Each row comes from the steps of one path. Every step used is in the known rows, and no mark comes twice. Write the path behind each row, first mark first.
Known rows:
lefe/pigof: [-3 10  2  9  9 18 11  2 10 -9  1  8 -3 -1 22 23  5  5  1 -7 10]
bogi/fazo/ruzug: [  4 -19   6  -9 -17  -2  20  -7   5 -18   5   9  28   3   1  14 -15 -12
 -11  17  10]
guvo/fazo: [ 13  18 -18  -6   5   9   9   4  -5   6  10  -8  -2  -6   9   5  12  -4
   9 -14   5]
pigof/guvo: [-16   4   5   0   2   2   9   0  13   4   1   0   3   7   3 -15   7  -5
   3  -4  -4]
guvo/lefe/pigof: [  1  -4  15  19 -16  21   7  -8  15 -22  -5  11   1  -5  21  10   0   8
   3 -12   6]
guvo/fazo/bogi/lefe/pigof: [  1  16 -14   4  32  12 -23  17   9  -1   6 -11 -20  -3  -1  13  24   7
  -6 -30  10]
lefe/bogi/guvo/fazo/ruzug: [ 10   2 -11  -9 -19  18   9 -13 -25 -11   5   7   5 -25 -19  19   6  -3
  13   7  -9]
pigof/lefe/guvo/fazo/ruzug: [  0  19 -11  -4   4  -5   3  23 -20 -16  -1  -6  11  19  -8  -3 -11 -18
  11  16   7]
pigof/guvo/fazo: [ -7  16  -3  -6   7   3  17   2  -1  12   9  -4  -9  -3  -6 -14  18  -9
   1  -8   0]
guvo/lefe/bogi/fazo: [ 14 -25   8   5 -43   6  17 -20   6 -12   3   9   5 -33  25  -2 -17   4
  14   3   1]
bogi/guvo/fazo/ruzug: [ 11   4  -9 -11 -10  11   4 -13 -18  -8   4   7  11   7 -22  19   6  -1
   3   8   2]
pigof/guvo/bogi/fazo: [ -9 -21  19 -10 -11 -19  19 -13   3  30   1   1   2 -13 -11 -12 -12  -2
 -24  19  -1]
bogi/lefe/pigof/guvo: [-20   4  12  13  11  24   4  17  22  -5  -2   3 -20  16  -5   5  18  -1
  -8 -14  -1]
guvo/bogi: [ 9 -5 -6 -1 -1  0  4 -8  0 21 -4 -3  4 -4  5 -1 -4  4 -3 -1 -4]
lefe/guvo/fazo: [ 14  20 -19   5  18 -12   1  16 -10   0   4   0   2   6   7  -2   1   0
  10  -7  -5]
lefe/guvo/fazo/bogi: [  5  17 -20  -1  30 -28 -26  11  -7   0   3  -9   4  -2   6 -11   1   2
   5 -13  -3]
pigof/lefe/guvo: [  2  18 -10   5  11  -9  -6  18  -3  -5  -4  -7  -2  22  21 -12 -17  -4
  22  11   5]
fazo/bogi/guvo: [  5  -3  -6  -6  10 -10 -34 -16   2   2   4  -3   1   5   6   3  -1  18
   4  -2   1]
pigof/lefe/guvo/bogi: [  1   6  -5   1   6 -20  -7  10 -13  15  -9  -9  -4  18   8 -13 -23   2
  10  17  -1]
lefe/pigof/guvo: [-24   6  17   6   8  16  17  -1  15  -4   1  13  -9  -2   6   7   8  -2
  -7  -4   1]
guvo/bogi/lefe: [ 11  -7 -11   4   5  10  -5   8  10  17  -7  -6 -11  10  -9  -3   8   5
  -4  -9  -5]
lefe/bogi: [  8  -1 -13   1  -9  18  11  -4   1  -4   3   5  -3 -23  19   2   1   2
  22  -9  -9]

Which path is each row?
[ 10 -12   7   2 -15 -10 -40 -29   5 -12  -5   0   7   1  10 -10  -3  21
   6  -8  -3]
fazo/bogi/guvo/lefe
[ -1  28 -18  -5  28 -27 -29  20 -15   2   4 -24  -6  11  11 -22  -4  -2
  15   1   7]
pigof/lefe/guvo/fazo/bogi
[  5  -7  18  15 -23  20  -6 -24   6 -18  -7  18  -5  -1  10  23  -4  18
   5  -3   4]
bogi/guvo/lefe/pigof
[-29 -29  37  -4 -13  -5  33 -15  -1   3  -3  15  12 -14 -22  17 -10 -11
 -37  32   5]
lefe/pigof/guvo/bogi/fazo/ruzug
[  6  30 -19   0  14 -10  -3  21 -16   1   4 -13  -9  15  12 -11  -8  -6
  23   4   6]
pigof/lefe/guvo/fazo
[  8   4 -14  12  30 -21 -43  25  15  -9  -8  -9  -2  24   4 -11   1   8
   4 -21 -12]
fazo/bogi/lefe/guvo
[-14  12  -2 -11  19 -13 -13  -2   2   9   7 -14   0 -10  -5 -23  20  -6
  -2 -15  -2]
pigof/guvo/fazo/bogi
[-11  -7  19   9 -23   6   5 -13  17 -10  -6   6   7   4   3 -25   4  -4
   3  -8  -6]
pigof/guvo/lefe
[ 11 -18   4   0   0 -32   3  -4  -6  19  -1   5  12  -2   5   3 -27   6
 -15  19  -2]
lefe/guvo/bogi/fazo
[  7 -28  10  -4  -7 -29  12  -7 -10  -1  -7  10  29   1 -12   7 -29  -6
 -24  32  -3]
lefe/guvo/bogi/fazo/ruzug
[ 16  10 -15  -9  -9  18   5 -13 -23  11   9   3 -16 -29   1  16   7  10
  22  -3  -7]
lefe/bogi/guvo/fazo
[-11 -11   5   1   3   3  -4   7  12  24 -10  -6 -16  14 -23 -19  15   1
 -11  -2 -15]
pigof/guvo/bogi/lefe
[ 11  14 -24  -3  21   1 -30  15   8   3   5 -22 -14   5  -3  -9  21   1
   1 -29   2]
guvo/fazo/bogi/lefe
[  1  -5   2  12  13  18  -1  10  10  14  -9  -2 -18   5  -2  17   9   9
 -13 -10   1]
guvo/bogi/lefe/pigof
[-16 -32  28 -13 -21 -17  26 -17  -2   8  -3   6  24  -6 -25  -6 -12 -13
 -32  31  -2]
pigof/guvo/bogi/fazo/ruzug
[ 12   8 -17   7  15   1  -6  30  -3 -18  -5   1   8  26 -25   6   9 -12
  -1  -7  -9]
bogi/lefe/guvo/fazo/ruzug
[-21   8  11   3   6  28  13  22   7 -16  -1   3  -6  11 -35  14  27 -15
 -16  -6   1]
bogi/lefe/pigof/guvo/fazo/ruzug
[ 18 -10   5   6 -31   8 -13 -27   5  -9  -5   8   2   8   8   2  -5  15
  12  -3  -4]
bogi/guvo/lefe
[  6 -35  19   1 -54   9  25 -20   0 -30  -3  15  26 -31   4   4 -21 -11
   4  16   0]
guvo/lefe/bogi/fazo/ruzug
[-24   3  10   8  27   6 -22  13  25  -4  -4  -7 -16  10 -10  -3  23   2
 -12 -19  -3]
fazo/bogi/lefe/pigof/guvo
[  5  -7   5  -7  -2 -29   1   7 -12  19  -2 -10   3   2  14 -10 -37  -1
  -2  32  10]
pigof/lefe/guvo/bogi/fazo
[  4   8  -7  -9 -19  16  -5  -8 -15   2   2  -3 -20 -13  13   6  -9   7
  36  16   2]
pigof/lefe/bogi/guvo
[-21 -19  30  -2  -3  -5  26 -14   3  22   3   8  -5 -22  -4   8  -8  -1
 -29  20   5]
lefe/pigof/guvo/bogi/fazo
[  6  15 -19  -9  19  -9 -16  -1  -3   6   9 -15  -1 -11  10  -8  14   2
   4 -19   6]
guvo/fazo/bogi
[-15   6   6  -9  -3   6  21   1  -6  -8   4   0  14   2 -26  -8  12 -22
  -8   3  -3]
pigof/guvo/fazo/ruzug
